Each row was made from one walk, in order. Every step used is in the known rows, and no mark comes twice. Write each row's walk.
Known rows:
daviv lipeb pizo gagid vugas: [-18  36 -27  20   4 -18   6  15  20 -25  19 -51 -17  30 -26 -15   0  12
 -32   3  35  13  27 -21 -10 -30  11 -15 -60  12   1 -36 -48 -12 -24 -17
  -2  14 -20  69 -20]
lipeb pizo: [-11  10 -20   5 -24   9  11  27  -2  -7   7 -54 -10  19 -46   0  -5  24
 -24  32  27  -6 -10  20 -24   0   4 -37 -10   1  -3 -33 -21 -14  -8 -31
   2  -9 -33  79 -30]
kofuf lipeb pizo: [-23  12 -12  -3 -27  17   6  21  -5   5  -5 -57 -17  15 -38  13   2  13
 -30  33  10  15 -26  36 -19   9  10 -29 -30   8  -1 -35  -2  -1  14 -54
  -1  -6 -38  65 -31]
lipeb pizo gagid: [-28  11 -14  -5   4   1  13  25  23 -24  11 -48 -12  34 -54   8  15  16
 -25  14  32   3  10   4 -14  10 -18 -39 -31  12  -8 -29 -24 -15  -6 -21
  -1 -10 -33  80 -40]
rinira gagid: [ -6   2 -25  16 -14  17  12  37  -6 -16 -21 -46 -12   5 -36  -7 -30  21
 -45  31  32  16  18  -8 -12 -30  35   1 -34  15  -5 -50 -32  24 -13 -13
   4  -9 -31  37   5]
daviv gagid gipire: [ -2  24 -33 -13   9  -4   6  17 -18 -25   8 -66 -31  20 -33   7  26 -25
 -36  28  30  -3  23  22  -8  -1  34  49 -20  23  -6 -64  -2  42  15 -38
  -2 -12 -20  28  18]
gagid rinira: [  3   7 -15   2  -3   9   6  20   4 -28  -8 -44 -30  16 -58  12 -19 -11
 -24  34  24 -20  -6   9  -9  -6   8 -29 -27  21   6 -44 -35  14  14 -33
 -20   3 -20  54   4]
rinira kofuf: [-19  -2 -11  18 -37 -39  33  29 -10 -20  -7 -39 -20  21 -32  13   1   2
 -25  24   3   8  25 -22 -16 -44  19  -7 -18  19  -8 -59 -10  33  67  -1
 -13  -8 -54  54 -15]
pizo gagid: [-28  16 -15  -8   8  -7  13  26  26 -33   3 -40 -14  33 -45  14   9  -3
 -29  10  29   7  25  -1 -11  -9   0 -23 -26  24 -11 -35 -20  17   6   4
  -5  -8 -41  55 -30]
daviv gagid: [-16  22 -11 -19 -13  -2  13  20 -26 -28  -8 -58 -22  19 -12   3  -9   4
 -26  24  24   3 -11  29 -22  19  40  16 -30  14  -5 -58  -9  38  14 -23
  -4   0 -15  29  -6]
lipeb vugas: [  6   3 -26   6 -16 -11  10  19   9 -20   5 -37  -5  30 -10   8 -13  16
 -30  32  50   6  14 -33  -7  -6  10 -69 -10   1  -9 -42 -25  40  -4  20
 -18   2 -62  49 -14]
gipire gagid: [ -9   7 -12   1 -55  -8   5  25   7 -30 -10 -57 -14  27 -36  -7  11  -9
 -35  29  22   8   1  23 -13   3   7  -3 -52  12 -13 -44 -12  11 -13 -11
   0   5 -51  43 -31]
gipire gagid rinira kofuf: [ -2 -17   1  15 -51 -32  26  22  -3 -36 -12 -48 -35  27 -52   9   8 -14
 -26  31   1   1   6 -25  -2 -22  -6 -14 -66  20   1 -64 -18  14  52 -30
 -21   9 -40  51  -6]
pizo gagid lipeb kofuf: [-10  69 -10  -9  35   5  15  18  21 -43  18 -60 -23  42 -52   3   2  24
 -34  19   4  14 -12 -20   4 -11   6 -25 -45  28  -9 -30 -29  30  -4  -8
 -10   4 -34  50 -15]
daviv lipeb pizo gagid rinira: [-13  11  -7  -3  25   6   6  11  18 -29  11 -53 -30  27 -74   9  -1 -12
 -20  19  31  -2 -12 -15   5  -1 -16 -43 -56  17   8 -38 -35 -18  -8 -61
 -11   3  -3  72 -15]
daviv gagid rinira kofuf lipeb: [-23  -2   5  -7 -25 -15  23  14 -21 -14 -23 -52 -43  17 -27  30   2 -18
 -29  28 -15  23 -21   6  -6  -3  26   3 -72  30   6 -69   5  46  83 -59
 -22   5 -30  26   4]
daviv lipeb kofuf rinira gagid: [ -6  17 -24   4  30   8   4  30 -13 -21 -12 -69 -12  16 -29 -11 -14  25
 -44  33  30  52 -12 -43  -5 -51  26   2 -35  13  -1 -58 -19  28  -7 -26
 -12 -10 -19  42  15]
gipire gagid vugas: [  2  27 -24  25 -57 -21   3  22  11 -33  -4 -53 -19  27 -11 -23   0   1
 -41  18  28   0  27   7 -16 -19  24   9 -68  11  -3 -44 -44   8 -26   5
  -5  25 -44  43 -10]
kofuf lipeb pizo gagid vugas: [-20  30 -22  14 -12  -6   7  17  27 -20   6 -48 -22  29 -18  -2   7  13
 -38   7  21  11  23  -1 -15  -8   7 -17 -66  17   2 -33 -40  -4  -7 -17
  -7  15 -32  64 -16]
daviv gagid lipeb: [-26  63 -19 -11   6   3   9  23 -18 -32   5 -63 -22  10 -32 -16 -18  24
 -31  19   7  13  -5  20 -22  19  51  49 -53  28  -3 -53 -26  38  18 -20
   7  13 -33  24 -12]
rinira kofuf lipeb: [-32   6  -4   5 -38 -22  25  22 -11  -2 -21 -44 -26  16 -25  30   6 -14
 -32  26 -13  33   0   2 -12 -30  28  -1 -42  28  -6 -59  12  46  80 -29
 -14  -4 -59  34 -15]
kofuf lipeb pizo gagid: [-36  11  -8 -10   1  10   9  21  23 -13   2 -50 -18  31 -49  20  18   7
 -30  14  16  19  -7  15 -10  14 -12 -37 -45  19  -5 -31  -8  -5   9 -41
  -1  -8 -37  67 -40]
daviv lipeb kofuf: [ -2  51  -9  -5  20 -11  14   5  -8 -24  13 -68 -20  37 -40   5  -7 -14
 -27  29  17  22 -32 -21   7 -47  22 -39 -19  11  -8 -41 -10  33  -9 -29
 -12  -8 -11  47  -9]
gagid daviv lipeb vugas: [  2  31 -38  14  -7 -31   6   3  -4 -16   7 -42 -11  37  -1  -7 -13 -22
 -27  26  54  22  15 -45  22 -20  34 -41  -9   4  -5 -45 -12  52 -22  -5
 -11   8 -34  33 -12]
kofuf rinira gagid gipire: [  0   5 -49  10  24   6  -3  37  -3 -17  -5 -63 -19   4 -46  -4  17  -2
 -51  36  40  21  43 -16 -10 -43  24  53 -14  24  -2 -65 -15  33   9 -25
  -5 -20 -38  39  30]
gagid gipire: [ -1  24 -41   6   7  -5   3  22   2 -17  10 -57 -23  15 -51   9  23 -31
 -37  31  32 -11  40  10  -6 -29  25  28   0  24  -8 -50  -9  32  12 -21
  -3 -18 -41  45   7]
lipeb kofuf: [  5  36 -10  -5   2   2  18  17   2 -30   4 -59 -20  39 -35  14  -2   7
 -29  34  17   3 -22  -2  -3 -23  10 -50  -7  11  -9 -35 -17  34  -1 -11
 -20 -10 -26  54  -6]

Write each row's walk:
[ -3  21 -42  23 -30   5  17  28  -8 -17 -30 -38 -22  27 -14 -15 -19 -13
 -41  30  36   6  30  14  14  -9  51  28 -12  17   0 -45 -21  44 -24 -25
   3  -3 -12  24   7] | rinira gagid daviv
[-15   1  -2  -9   9  18   8  16  24 -24  -1 -49 -34  25 -66  23   5  -5
 -26  24  18  -4 -17   9  -1  19 -20 -45 -61  23   9 -36 -26  -9   8 -64
 -17   4 -16  67 -13] | kofuf lipeb pizo gagid rinira
[-19  30 -31  13   8  24   1  38  -5 -12   4 -65  -8   1 -52 -27 -15  64
 -39  32  20  24  -5  -5 -25  -2  15  16 -42  12   2 -43 -38 -13  -4 -38
  10  -1 -40  69 -16] | kofuf rinira gagid lipeb pizo
[-14  -3 -32   9   5  10   2  45  -8 -18 -24 -54  -7   2 -25  -9 -18  33
 -45  33  38  36  18 -17 -24 -30  29  17 -22  15   0 -59 -24  24   5 -10
  -8 -10 -40  44   8] | kofuf rinira gagid
[-38   2  -2  -4 -10 -11  22  22  18 -14   2 -47 -21  33 -48  23  25   7
 -28  13   6  25   1  -6 -10   2 -15 -34 -54  21  -6 -40  -4  -1  34 -39
  -6  -8 -43  69 -39] | rinira kofuf lipeb pizo gagid
[-18  -7  -3   7 -34   1  19  19  -8   0  -7 -53 -31  16 -49  20   5   9
 -26  35  -4  10 -25   6 -11  -1  -1 -35 -52  12   5 -49  -8  -3  49 -70
 -13  -1 -33  69 -17] | gagid rinira kofuf lipeb pizo
[-14  41 -19   7 -33  12   2  26   4 -20  12 -67 -13  19 -60 -25   4  35
 -32  31  11   8 -17  22 -20  21   2   2 -58  10  -5 -35 -30 -21 -17 -37
  16   9 -48  65 -43] | gipire gagid lipeb pizo
[-15  28 -33  -1  35  -9   2  13  16 -20  29 -64 -22  27 -70   6  41 -29
 -34  16  37  10  31 -10   6 -25  -4  12 -27  23  -8 -45 -10   1  -6 -49
   6 -16 -24  63 -11] | daviv lipeb pizo gagid gipire
[  4  62 -18   5  20  18  15  25   0 -32   3 -65 -21  24 -48 -10 -24  38
 -44  33   7  20 -14 -20   1 -24  27 -12 -49  22  -5 -40 -39  34 -12 -18
  -4   2 -28  36   8] | rinira gagid lipeb kofuf
[  9  17 -44   5  34  11   2  32  -3 -24  -1 -69 -23  15 -45  -1  22   1
 -52  38  35  22  29 -21  -1 -44  18  34 -17  22  -3 -62 -13  36   3 -33
 -13 -21 -29  41  37] | lipeb kofuf rinira gagid gipire
[  2  33 -26   9 -23 -11   0  20  15 -32  11 -51  -8  29 -21 -15  -7  27
 -38  30  36  18  10 -37  -3  11  10 -31 -59  10 -10 -42 -33  34 -14  14
  -5  22 -77  36 -26] | gipire gagid lipeb vugas
[  0  26 -41  14  -7   4  13  30 -11 -25 -27 -51 -22  34  -6 -13  -5   0
 -42  33  33  24  13   0  15 -14  34  25  -7  15   2 -49 -12  47 -16 -26
 -14  -5 -10  34  19] | lipeb kofuf rinira gagid daviv
[-15 -10  -2  10  -9 -34  31  23  10 -36  -5 -36 -35  30 -56  22   6  -6
 -22  19   5   1  23 -37   0 -27 -10 -28 -52  28   2 -58 -24  19  66 -23
 -25   0 -34  57  -3] | pizo gagid rinira kofuf
[ -6  28 -31  12 -67 -12  12  19   0 -29 -21 -47 -23  43 -14 -14  14 -40
 -32  27  28   0  17  38  11  18  29  27 -25  14  -6 -42  -3  34 -23 -24
   0   8 -26  30 -21] | gipire gagid daviv
[-18  52 -19 -23  38   0   3  28 -12 -37   4 -76 -18  28 -20  -6   6  40
 -32  29  11  35 -26  -7 -21  -3  20  20 -27  21   0 -54 -13  40  28 -15
 -23   2 -32  48   1] | daviv gagid lipeb kofuf rinira
[ -2   7 -23   4  16  15   8  39  -8 -23 -19 -63 -13  15 -27  -6 -12  38
 -46  36  30  39  -2 -28 -13 -35  18  -6 -24  12  -1 -56 -24  28  -3 -15
 -15 -11 -28  48  17] | lipeb kofuf rinira gagid
[-18  51 -23  -9  34   0   2  31  -2 -32   7 -70 -13  27 -30  -4   5  34
 -32  32  11  30 -16 -15 -20 -23  14   6 -10  23  -2 -46 -16  33  24  -6
 -25  -2 -46  57  -5] | gagid lipeb kofuf rinira
[  0 -12  -9   7 -26 -20  19  12   3 -10  -7 -38 -25  27 -12  27  -4  -2
 -33  33  18  21  -1 -50   3 -10   7 -68 -51  13   2 -59 -10  51  50 -16
 -33  10 -62  38   0] | gagid rinira kofuf lipeb vugas
[-28  50 -32   7  12 -27  13   5   2 -22   0 -48 -20  40 -30  -6   1 -53
 -24   9  30  27  18  -8  24 -28  40  21 -19  23  -4 -42  -3  36 -13 -33
   3   1  -6  34 -24] | pizo gagid daviv lipeb
[-24  51 -20 -15  50  -4   4  30  13 -41  10 -68 -14  34 -36  -1  15  34
 -33  23  13  36  -7 -23 -15 -17   1   4 -21  26  -3 -42 -17  29  24  -3
 -25  -2 -44  61 -12] | pizo gagid lipeb kofuf rinira
[-11 -15  -1  12 -13 -26  31  23  10 -31   1 -41 -34  28 -61  19  11   6
 -20  20   6  -1  13 -33  -4 -20 -24 -39 -52  20   4 -54 -28  -3  54 -36
 -21  -2 -28  72 -11] | lipeb pizo gagid rinira kofuf
[-20  53 -35  12  -5 -25   9   6 -14 -13  -4 -51 -19  31 -23 -11 -10 -49
 -23  20  29  20   8   6  20 -39  55  27  -6  17  -3 -45  -2  42 -11 -35
   3   2  -8  31 -16] | gagid daviv lipeb
[-20  36 -41  17   9 -15   5  18 -20 -12 -14 -56 -15  21 -16 -21 -14 -28
 -35  23  35  43  14 -16  17 -43  55  48 -17  18   2 -58  -6  41 -13 -39
   1  -1  -8  28   1] | kofuf rinira gagid daviv lipeb
[-20  11 -25   2  12 -14  15  18  15 -15  15 -58 -31  28 -61  23  52 -22
 -38  19  16  15  34 -10   3 -18 -10   9 -39  27  -7 -53   3  12  39 -51
  -5 -17 -42  60 -10] | rinira kofuf lipeb pizo gagid gipire
[-16  -6   1  12   2 -33  29  15   3 -28   6 -47 -34  27 -65  14   7  -8
 -19  17   8  11   4 -49   5 -35 -14 -32 -60  21   5 -58 -24  -3  50 -50
 -17   1 -19  69 -15] | daviv lipeb pizo gagid rinira kofuf
[-29  20 -24  10 -30 -18  28  18  10 -16 -12 -39 -30  49 -22  12  26 -23
 -27  15  12  14  21  14  18  10   7   4 -28  21  -2 -40   4  26  21 -45
  -7  -1 -22  52 -26] | rinira kofuf lipeb pizo gagid daviv
[-13  32 -26  13 -35  -9   4   9 -13 -11   5 -65 -17  35 -37 -20   8 -20
 -24  26  29  17 -16  17  10  -2  17   1 -33   0  -2 -38  -7  -9 -35 -64
  13   3 -10  59 -36] | gipire gagid daviv lipeb pizo
[-19  46 -24   9  -5  14   6  29   0 -11  16 -59 -11  11 -57 -15 -12  39
 -27  29  14   2  -9  15 -24   6  13  -5 -31  11  -2 -33 -36 -11   0 -32
  11   2 -43  70 -33] | gagid lipeb pizo
[  2  11  -7 -16  -3  10   9  14 -17 -35 -10 -55 -38  16 -38   9 -16  -9
 -22  30  25 -16 -21  19  -8  24  21  -5 -49  19   9 -57 -28  23  16 -49
 -18  10   3  37  15] | daviv gagid rinira
[  6 -16  -3   8 -45 -22  14  10   4 -19 -10 -44 -26  30 -12  23   8  -4
 -36  35  19  27  -6 -44   8   3  -3 -65 -75  11  -1 -60  -6  45  41 -24
 -30  15 -66  34  -7] | gipire gagid rinira kofuf lipeb vugas
[ -3  74 -11 -17  21   9  16  14 -12 -39  13 -73 -28  33 -33  -4  -9  26
 -33  26   3  12 -34   0  -5   8  31   0 -48  20  -5 -43 -24  42   5 -25
  -9   6 -17  33  -1] | daviv gagid lipeb kofuf
[ -8 -14  -6   3 -11 -23  19  11  16 -20  -5 -35 -27  34 -16  31   6  -3
 -33  24  23  28   7 -57   8  -5  -5 -72 -61  17   0 -55 -11  46  51 -16
 -33  10 -61  41  -6] | pizo gagid rinira kofuf lipeb vugas
[  3  23 -35  36 -25   1   8  30   4 -21 -12 -45 -16   9 -11 -21 -34  26
 -49  20  34   8  40 -19 -16 -44  47  12 -51  15   3 -49 -60  19 -24   5
  -2  14 -30  37  19] | rinira gagid vugas
